Each row comes from the steps of one walk. Every step used is in the known rows, and no mark comes twice. Write the walk behind each row, first mark first.
In the rows, zero is written as 128.
Known rows:
X -> C -> F -> V -> A -> S: [ 93 203 178  94 157 109 228 126 115 114 156 186 135 101 196  95  86 119
 142 153 143 123 163 100 120 153 136 111 193 146 175  80 150 120  81 164
 179 176 104  75 107 154 116 118 150 169 128  52 181 131 136 173 128  95
 100 136]
P -> W: [ 66 128 110  85 128 125 195 122 133  92 101 131 140 161 107 124 102 157
 150 139 171  90 167 153 150 138  85 142 158 162 119 163  96 120 135  94
 101 168 102 172 139 165 167 156 151  78  73 124  82 150 151 186 103 140
 181 126]
U -> E: [100  81 184 136 138  95 126 126 124 140 102 102 146 139 137 128 140 115
 145 103 121 147  76 104 106 136 128  97 155 167  89 142  94 119 115 129
 119 112 127 111 148 127 142 128 102 131 127 159  84 112 140 134 142 143
 124 121]
C -> F -> V -> D -> W: [109 154 167  72 136 109 228 137 126 112 152 193  88 108 196 139  84 161
 133 139 123 106 175  82 176 126 152 118 221 150 141 126 122 146  75 143
 128 158  63 103  66 173 109  99 149 109 152  74 122  86 123 135 127 124
  90 136]
E -> U: [135 107 163 123 145 106 109 102 120 140 105 128 191 173 113 114 148 122
 103  99 100 122  78 118 116 172 136 112 147 147 142 117 121 107 118  98
  91 157 162 122 135 137 135 126 115 112  87 174 117 117 130 151 151 133
 165 126]
X -> C: [103 159 138  87 158 117 180 137 123  94 100 141 187 156 139 109 118 145
 130 153 123  99 116 143 130 137 121 108 152 141 144 116 153 117 112 153
 150 162 153 117 127 137 161 184 136 162 101 125 156 167 120 186  95 120
 113 139]
B -> T -> V -> D: [171 135 119 149 139 165  85 110 155 114 119 116 123 125 118 123 104 155
 135  91 117  93 182 141 111 140 133 156 133 122 167 124 118 156 144 150
 135 125 113 175 148 147 135 115 125 111 148 135 105 153 137 121  98 156
 100 111]
U -> E -> R -> V -> T -> B: [110  98 183 181  90 143  41 133 148 174  89  72 124 110 104 111 197  89
 151  90  85 168  41 149  80 119 182 126  92 133  94 110  90  86  80 132
 131  73 127  84 170  62 115 138 101 118 171 133 117 129  93  98 154 169
 113 159]
R -> V -> D -> W -> P: [ 67  93  88 115  89 180 153 148 165 119 149 120  94 132 166 181 139 147
 151 123 156 104 154 132 206  93 151 158 114  78  96 173 109 122 177  77
 101  90  57 141 126 118 131 183 148 118 144 106 155 103 120 149 121 109
 176 142]
R -> E -> U: [108 124 141 138 105  91  98  94 148 146  87 121 161 139  84  87 164 138
  84  65  95 156  34 115 128 135 114 112 125  92 170 143 126 139 146  84
  94 132 192  89 142 113 140 149 104 131 125 161  96  92 101 140 143 150
 153 140]
E -> R: [118 130 181 145 124 143 122 131 109 144  86 147 173 143  86  97 141 117
 155 156  97 140  85 153 121 159 119 147 146 164 129 102 104 108 131 137
 110 139 148 134 114 136 109 144 119 107 128 127 121 140 122 140 103 142
 165 128]
E -> R -> V -> T -> B: [126 118 136 160  81 164  59 136 142 159 118  92 127 118  86 111 185 104
 144 122 113 146  87 183 114 130 170 160  74 104 121  98 119  92 107 121
 134  84 132  95 137  69 110 158 126 119 157 118 162 147  86 105 144 146
 132 149]
C -> F -> V: [114 152 178  78 146  74 220 134 111 120 145 182 109 126 183 114  96 136
 121 140 139 112 159 101 153 144 129 139 205 169 133 104 142 133  65 130
 142 154 108  77  58 154  93  96 155 119 143 106 125  94 163 114 145 100
  82 112]
T -> B -> M: [206 124  37 106 115 131  83 151 117  98 171 132 114 137  77 120 139  77
  85 101 137  99 172 192 100 110 125 162  75 106  85 145 158 161 114 160
 155 118 149 110 141 121 160 115 106 106 144 171  98 150  99 140 142  84
 114 152]
C -> X: [106 140 150  85 162  76 147 180 133  78 147 181 131 138 148 120 109 150
  98 152 129 107 134 135 175 125 113 143 175 156 111 137 160 121 148 137
 160 162 113 146 110 131 148 137 117 162 105 157 160 155 171 132 112 117
 161 136]
E -> R -> V -> A -> S: [ 92 123 159 203  78 180 100 126 122 180 129 109 134 104 116 109 149  70
 196 138 134 161 108 148 118 157 123 165 101 121 149  92 109 104 170 112
 125 107 105 114 128 115  89 141 123 130 145  76 172 124 132 129 143 114
 199 112]
D -> W: [101 116  86  86 109 131 196 130  99 110 111 157 155 120 109 148 129 144
 125 157 154 125 165 141 162 126  95 124 167 101 115 176 105 117 134 147
 113 152  77 136  86 162 182 130 114 101  99 129 105 123 106 173 107 132
 180 136]
M -> B -> T -> V -> F -> C: [192 162  81 161 173 132  76 158 153 153 136 101 126 121 135 116 142 145
 101 153 116  75 160 129 108  81 121 165  96 126 110 124 182 117 158 121
 140 118 180 147 154 119 138  80 132 105 113 134 116 149 127  97 108 116
 102 111]
K -> B: [173 136 136  93 107 147 132 103  67  84 154 155 172 143 127 112 110 123
 119 176 196 136 138 130 129 176 105  86 118 167  95 145 113 151 126  81
 131 126 145 124  96 121 118 125 137 158  92 176  81 108 173 151 119 142
 145  99]
D -> W -> P: [ 77 128  83  68 110 152 218 125 122  84 130 193 140 136 126 159 126 155
 101 171 177 140 159 142 191 105 104 146 163  80  78 196 100 107 144 110
 120 137  75 138  88 148 169 129 137  83 103 134 114 123 131 190 105 106
 220 158]
M -> B -> T -> V -> D -> W: [193 142  73 159 137 175  85 155 138 124 133 113 139 120 114 114 128 142
 115 139 140  58 210 138 115  92 124 133 109 113 122 155 151 138 167 119
 145 110 120 139 154 122 159  69 109  86 117 135 107 155  98 130  90 133
 144 124]
M -> B -> T -> V: [203 143  88 166 152 148  71 156 127 131 126 107 152 142 102  93 132 122
 109 138 147  67 195 149  91 108 108 152  95 132 117 137 167 133 165 107
 159 104 160 119 154 105 156  70 115  95 108 160 113 158 136 113 112 111
 133 101]
B -> T: [153 127 135 134 127 135 113 134 150  96 111 106 168 149 131 115 114 150
 149 120 145 106 165 146 111 134 105 159 159 158 143 126 121 135 130 142
 137 150 148 158 122 136 137 101 119 122 124 150  80 156 155 147  98 129
 110  87]
F -> C: [108 150 142  78 162  75 180 123 110 124 139 152 126 137 154 146 136 159
 146 156 134 141  85 125 149 115 118 161 158 153 117 135 149  99 133 131
 101 159 158 163 124 151 152 186 143 166 126 143 127  97 128 155 155 129
 116  88]
T -> V: [142 119  95 118 139 117 139  87  98 142 116 152 127 120  81 122 117 116
  96 121 133 122 154 154 135 165 105 153 110 103 138 137 138 134 147 128
 136 113 114 120 126 149 153 154 144 106 123 155 148 129 146 109 139 130
 151 123]
V -> R -> E: [103  96 128 146  95 133 135 126 134 111 116 103  88 145 110 143 135 149
 119  65 106 166 122  93 121 130 123  89  84  79 168 158 124 189 150 130
 118 137 176 136 164 105 118 153 118 170 131  96 143 110 112 115 128 150
 124 117]
U -> E -> R -> V -> T: [ 86  89 210 191  90 129  56 139 159 179  81  58 131 119 134 124 174 100
 169 104  89 165  31 128  96 132 167 119 114 148 111 100  82  76  95 126
 111  77 126  85 160  74 117 138 111 126 151 129 119 114 112 101 154 176
 126 142]
R -> V -> D: [ 97  79 117 140 105 154 111 150 160 134 150  84 104 145 160 162 130 131
 164 103 144  93 138 127 178 118 156 144 108 118 120 141 126 142 176  82
 104  87  94 136 141 117 113 199 137 148 147 111 156 111 127 127 132 116
 130 116]
V -> D: [120  98 144 114 141 142 140 132 133 103 158 121 124 156 144 156  90 155
 152 112 137 121 136  95 155 143 152  96 156 145 120 141 104 165 161 127
 107 121 101 176 129 162 126 162 126 141 140 113 130 128 105 158 114 135
 132 136]
T -> B: [161 123  75  84 138 136 122 110  85 103 152 157 137 141  73 107 154 108
 104 106 149 130 162 170 111 125 136 146 102 107  84 154 147 160 116 131
 164 132 136 124 139 133 145 148 110 120 143 159 129 155  97 135 130 104
 117 143]
M -> B -> K: [215 120 115 142 137 105  84 188 123 101 159 112 180 176 122 100 126 109
 155 175 164  73 167 101  87  89  90 110 124 168  89 119 188 123 205  68
 135  85 148  82 139 119 137 102 103 113  98 128 105 169 132 128 126  75
 146 104]
A -> V -> F -> C: [109 107  93 125 191  71 183 132 106 171 120 154 121 107 140 184  98 133
 118 186  88 189 102 118 139  91 105 100 170 137 123 116 151 133 148 185
  69 166 171 179 106 158  90 106 146 157 108 147 156  87 167 100 123 111
 106 108]
A -> V: [124  82 103 123 160  87 185 132  77 139 109 167 150 134  88 149  84 100
 134 157 137 180 146 151 121 127  85  86 170 156 128 130 131 160 157 161
  98 149 148 138 103 136 110  97 122 147 105 185 145  94 178 128 120 108
 154  89]
X -> C -> F: [109 163 175  55 153  88 211 147 143  85 121 175 170 143 166  99 108 160
 113 157 106  85 142 143 135 146 133 135 199 157 136  93 170 114  90 160
 146 174 149  96 103 121 145 168 164 158 123  93 177 136 140 173 106 131
  85 122]
X -> C -> F -> V -> A: [106 207 170  76 154 100 225 116 127 102 140 164 143 115 196 103  86 142
 124 161 128  93 142 100 124 129 129 105 184 153 176  78 158 116  71 155
 185 182 123  90  88 136 121 130 166 163 142  67 182 130 122 170 128  94
  76 143]
V -> D -> W: [104 108 110 105 123 161 170 137 129  97 147 145 125 135 141 173 101 167
 146 135 135 112 158 106 173 124 140  95 171 111 123 172  94 155 157 145
  99 138  61 179 111 177 154 149 111 119 130 100 114 118  79 181 100 150
 153 154]
R -> E: [ 95 117 109 123  98  93 139 111 140 126 110 125 129 123  84 103 138 143
 105  91 136 164  79 128 153 121  87 123 123  92 147 159 126 161 166 104
 121 112 162  97 119 120 147 164 112 144 140 132 100 108 110 138 128 131
 134 129]
V -> A -> S: [106 124 124 159 114 139 158  95  87 134 205 127 135 100 122 139  87  77
 173 135 208 182 174 101 103 173  93 103 133 111 143 127 113 140 196 133
 159 131  77 138 128 175 132  95 108 154 120  76 165 132 134 171 162  82
 199 112]
P -> W -> D: [ 63 111  85  98 143 154 200 122 161  83 105 148 122 179  95 118  85 167
 120 136 180  71 148 167 172 151  97 124 130 192 116 193  82 142 115  73
 112 166  77 208 163 143 170 139 158  66  84 130  78 148 173 180  93 157
 201 115]

Which walk is each row?
[216 166 117 124 112 170  83  84  89  91 129 148 159 116 115  90 115 126
 113 149 175 110 177 161 102 178 106 124 100 150 132 136 119 153 110  95
 150 132 147 139 114 113 123  90 143 135 106 187  68 124 188 125 102 172
 115  86] => K -> B -> T -> V
[ 99 103 226 168 127 121  96 131 128 167  63 113 162 132 114  99 166 109
 164 121  74 161  35 117  89 142 142 110 153 186 101 114  77  97 106 141
 107 120 139 116 146 120 115 124  97 114 141 144  78 118 127 130 118 166
 141 135] => U -> E -> R
[216 164 127 134 101 193  79  86  90  83 129 141 141 127 126 114 116 130
 114 132 160 119 191 142  87 181 127 106  78 141 145 136 114 167 104 109
 146 136 157 156 140 101 109  88 144 152 104 165  88 124 182 110  99 183
 109  82] => K -> B -> T -> V -> R
[ 99 116 160 165  97 159  97 147 133 169  82 115 148 137 106 104 168 106
 170 142 100 121  87 173 139 141 134 179 109 141 129 102 118  95 141 101
 103 110 138 110 124 100  96 170 132 114 144 122 141 129 136 114 119 133
 165 113] => E -> R -> V
[208 188 114 116 130 164  83  81 110 118 133 143 137 100 152 115 125 147
 106 170 143 120 140 137 116 149 116 136 102 144 125 121 132 136 104 114
 124 144 165 171 119 128 114 101 159 146 111 163  72 122 181 108 104 175
  82  94] => K -> B -> T -> V -> F -> C
[ 97 174 156  55 178  51 169 170 139  96 157 192 105 123 176 137 128 175
 118 170 115 128  86 129 179  98 119 178 181 164 113 131 175  88 140 142
 128 185 138 171 128 135 154 176 129 194 126 151 159 117 151 138 137 131
 127 108] => F -> C -> X
[144 157 150  75 133  84 180 126 122 110 183 169  81 108 158 123 107 132
  90 120 148 143 166 113 128 132 168 118 169 135 128 101 147 133  32 140
 175 125 101  63  80 123 112  82 145 121 157  98 149 121 111  99 175 115
  54 151] => C -> F -> V -> T -> B
[132 118 114 154 112 133 101  73 128 156  89 132  90 125  76 122 149 125
  74  48  66 146 112 115 106 162 129 116  57  47 197 139 132 165 134 121
 113 121 168 117 187 107 129 150 132 128 126 131 163 104 117  83 149 174
 144 133] => T -> V -> R -> E -> U
[ 93  87  77 152 119 128 111 144 160 169 130  65 110 128 165 167 145 122
 129 126 125 100 127 123 181 108 133 163  91  95 100 118 145 111 158  93
 103  90 124 127 114 127 102 168 157 117 112 109 160 128 157  86 134  86
 110 121] => R -> V -> F
[221 126  87  92 120 117  83 131 102  85 157 158 155 149  92  90 151 102
 138 123 147 109 172 149  72 109 113 144 109 124  98 130 178 143 145 115
 146 114 124 103 138 144 135 145 103 113 153 151  99 184 107 118 131  92
 100 129] => T -> B -> K
[ 72  94 198 186  90 162  81 142 159 176  64  91 131 108 144 126 174 116
 187 108  71 137  54 120 119 116 160 120 138 145 108 132  67  93 115 132
  85 101  93 118 156 106 117 143 102 113 161 111  92  99 103 129 115 179
 149 145] => U -> E -> R -> V -> D -> W
[ 93 163 124  87 190  70 146 165 168 134 156 147  97 110 197 167 121 181
  92 179  76 127  84  92 188  84 130 154 159 136  99 113 169  95 136 157
 106 177 149 197 111 163 120 150 153 161 116 113 157 137 150 105 120 115
  96 143] => V -> F -> C -> X
[122  71 115 140 152 117 183 135  77 123 113 151 112 150 104 183  83 108
 141 124 113 186 166 119  98 137 112  58 132 135 154 130 127 186 146 177
  98 165 159 158 142 118  88  93 128 166 100 149 177  93 176 104 119 133
 145  90] => A -> V -> R
[ 82 151 165 150 133 128  89 175 177 180  96 132 109 102 165 130 172 139
 144 169  52 117  50 142 176  97 148 194 122 136 120  87 150  72 137 130
  95 139 147 150 127 107  84 171 149 138 141 102 172 133 145  86 112 135
 130 136] => E -> R -> V -> F -> C -> X
[ 84  92 208 188 101 132  76 141 146 184  58  84 141 125 130 104 184  95
 182 107  82 147  36 134 105 130 149 137 125 166 106 114  83  91 115 120
 101  95 132  94 156  92 103 147 108 118 154 140  96 104 139 105 136 155
 141 120] => U -> E -> R -> V
[194 118  55 121 102 122  68 143 149  92 204  87 100 128  87 155 122 101
  71 104 157 147 148 171  98 112 158 114  67  80 104 123 143 127  89 168
 170  84 135 106 136  85 174 101 110 131 131 141 134 167  62 137 177 118
  94 188] => V -> T -> B -> M
[156 115  86  99 113 122  96 113 118  97 189 106 120 133  80 147 135 124
  87 109 170 170 136 152 102 125 165  97  92  80 105 134 136 126  89 151
 172  92 120 116 128  93 160 130 115 138 131 137 157 173  57 129 166 132
  98 174] => V -> T -> B
[118 147 199 105 125  86 181 122 140 136 122 168  86 127 173 111 126 143
  99  72  81 136 124  66 126 145 157 108 165 133 184 103 135 154  58 116
 122 167 156  68 114 115  76  94 146 133 145  88 132  68 140  90 155 138
  82 123] => C -> F -> V -> R -> E -> U
[115 173 119 144 147 136 178  72  75 131 159 121 112 120 160 139  84  99
 152 135 188 146 138  72 122 123  99  88 118 144 174 124 101 143 115 118
 182 145  80 124  81 173 108  88 137 135 141 102 135 118 113 138 162  49
 126 146] => F -> V -> A
[ 95 138 112 107 178  93 156 130 145 159 146 116 111 117 177 177 127 169
 113 166  95 140  78  89 170  98 125 144 145 127 105 111 148 104 133 149
  83 158 160 189 110 172 118 155 159 139 110 102 135 129 130 118 128 113
  83 128] => V -> F -> C
[ 88 104 200 203  91 145  70 116 144 184  83  68 137 115 135 116 165  83
 189 110  89 156  37 116  91 126 136 125 112 156 117 105  82  92 133 115
 123  97 116 110 153  92 102 130 115 128 166 115 122 104 121 117 147 145
 152 130] => U -> E -> R -> V -> A
[115 150 132 126 146 114 156 114 106 127 146 107 102 128 152 150  99 127
 124 127 184 165 118  83 139 131 149  76 124 134 164 116 104 123  66 132
 166 109  96  89  84 141 126  94 127 138 116 129 126 143 102 120 165  97
  90 168] => F -> V -> T
[121 144  86 117 169 103 139  96 130 179 124 143  90  94 132 159 129 144
  81 145  85 128 113 119 157 121 117 166 107  84 133 120 157 109 131 147
  99 126 139 165 128 169 133 160 168 114 119 123 158 130 136  77 139 131
 100 135] => T -> V -> F -> C
[106 131 150 187  80 171  95 114 132 165 111  91 142 120 115 120 145  92
 180 147 119 130  89 146 118 138 117 163  90 130 147  94 112  97 163 108
 129 106 120 134 119 106  96 150 143 120 164  93 170 121 117 123 143 112
 172 125] => E -> R -> V -> A
[165 137  92 158 146 143  84 108 158 145 105 101 129 110 122 125 113 144
 104 118  99  96 171 140 116 135 111 168 120 106 149 111 130 135 129 160
 133 133 144 169 126 154 124  91 143  91 125 132 104 171 159  94  94 136
  86 116] => B -> T -> V -> F
[ 75  97 210 220  92 152  77 126 130 196 100  86 132  96 131 105 169  62
 208 100 113 179  62 114  82 147 142 125 119 144 119 108  77  90 144 122
 120  95 103  92 167 107 103 120  98 136 154 101 119 102 138 125 148 143
 173 120] => U -> E -> R -> V -> A -> S
[126  94  68 127  85 137  76 130 146 130 169  70  93 127 113 153 162 106
 115  94 171 136 140 167 131 117 169 145  57  67 104 135 146 114 116 102
 156  67 106  86 142  66 140 165 131 142 139 135 180 142  90  99 178 112
 105 142] => R -> V -> T -> B
[ 81 159 119  99 147 171 206 117 114 110 142 175  92 127 178 164 101 151
 137 135 168 127 148  70 190 100 151  98 157 119 133 171  79 148 101 113
 128 137  51 138  89 186 113 106 133 102 139 108  96 113 104 162 113  88
 147 178] => F -> V -> D -> W -> P
[193 134 106 161 148 143  83 178 134 110 135  89 169 163 119 101 135 129
 130 150 161  74 181 132  96  99 116 138 121 161 100 141 161 132 165 103
 153 118 171 125 144 106 143  66 104 107 100 151  98 160 134 135 106 102
 135  98] => M -> B -> T
[110  99 154 153  96 130 106 111 141 128  96 104 112 160 106 134 158 145
 106  43  72 163  84  79 103 141 143  78  85  83 188 144 126 169 135 114
  99 154 196 125 180  94 111 140 114 155 115 115 140 102 107 115 140 166
 141 127] => V -> R -> E -> U
[200 117  95 107 102 112  66 128 135  82 192 105 135 138  92 135 128 121
 113 119 164 154 149 131  74 114 151  98 101  96 113 109 156 117 114 131
 165  77 114  93 134 105 155 127 107 139 140 125 132 193  64 119 167 126
  84 165] => V -> T -> B -> K
[205 139  98 170 153 165  66 156 142 120 142  95 140 140 113 106 123 130
 119 128 139  66 191 130 103 105 130 134  99 133 118 137 156 147 178 109
 147  97 145 139 164 118 144  77 115 104 124 138 115 152 116 118  99 120
 124 113] => M -> B -> T -> V -> D
[128 120  83 111 125 159 151  93 118 134 127 163 102 100  98 150 106 146
 112 121 114 107 175 139 158 143 126 127 129  77 145 161 110 145 149 146
 113 114  59 159 130 178 161 153 127  98 140 120 139 120  94 131 114 160
 152 155] => T -> V -> D -> W
[101 125 105 111 203  56 178 161 120 155 130 181 108  99 157 178  93 140
 103 190  81 178 103 120 161  85 106 106 181 149 119 114 169 126 151 190
  86 182 167 184 107 151  91 100 145 171 102 153 176  98 182  94 112 111
 114 118] => A -> V -> F -> C -> X
[159 136 106 169 105 158  82 107 154 121  89 105  97 122 101 112 131 145
 116  61 100 123 172 139  94 132 116 154  89  81 193 131 128 171 133 151
 140 134 161 150 172 107 132 108 124 128 146 128 109 142 140  92 110 175
 103  96] => B -> T -> V -> R -> E
[173 157  75 126 132 127 111 127 116 113 179 110  78 114 129 148 116  92
  98 105 176 148 142 122 112 109 157 101  77 108 142 121 126 136  44 152
 186 102 108  79 105 126 141  72 114 125 137 138 109 154  75 109 176  85
  73 193] => F -> V -> T -> B -> M
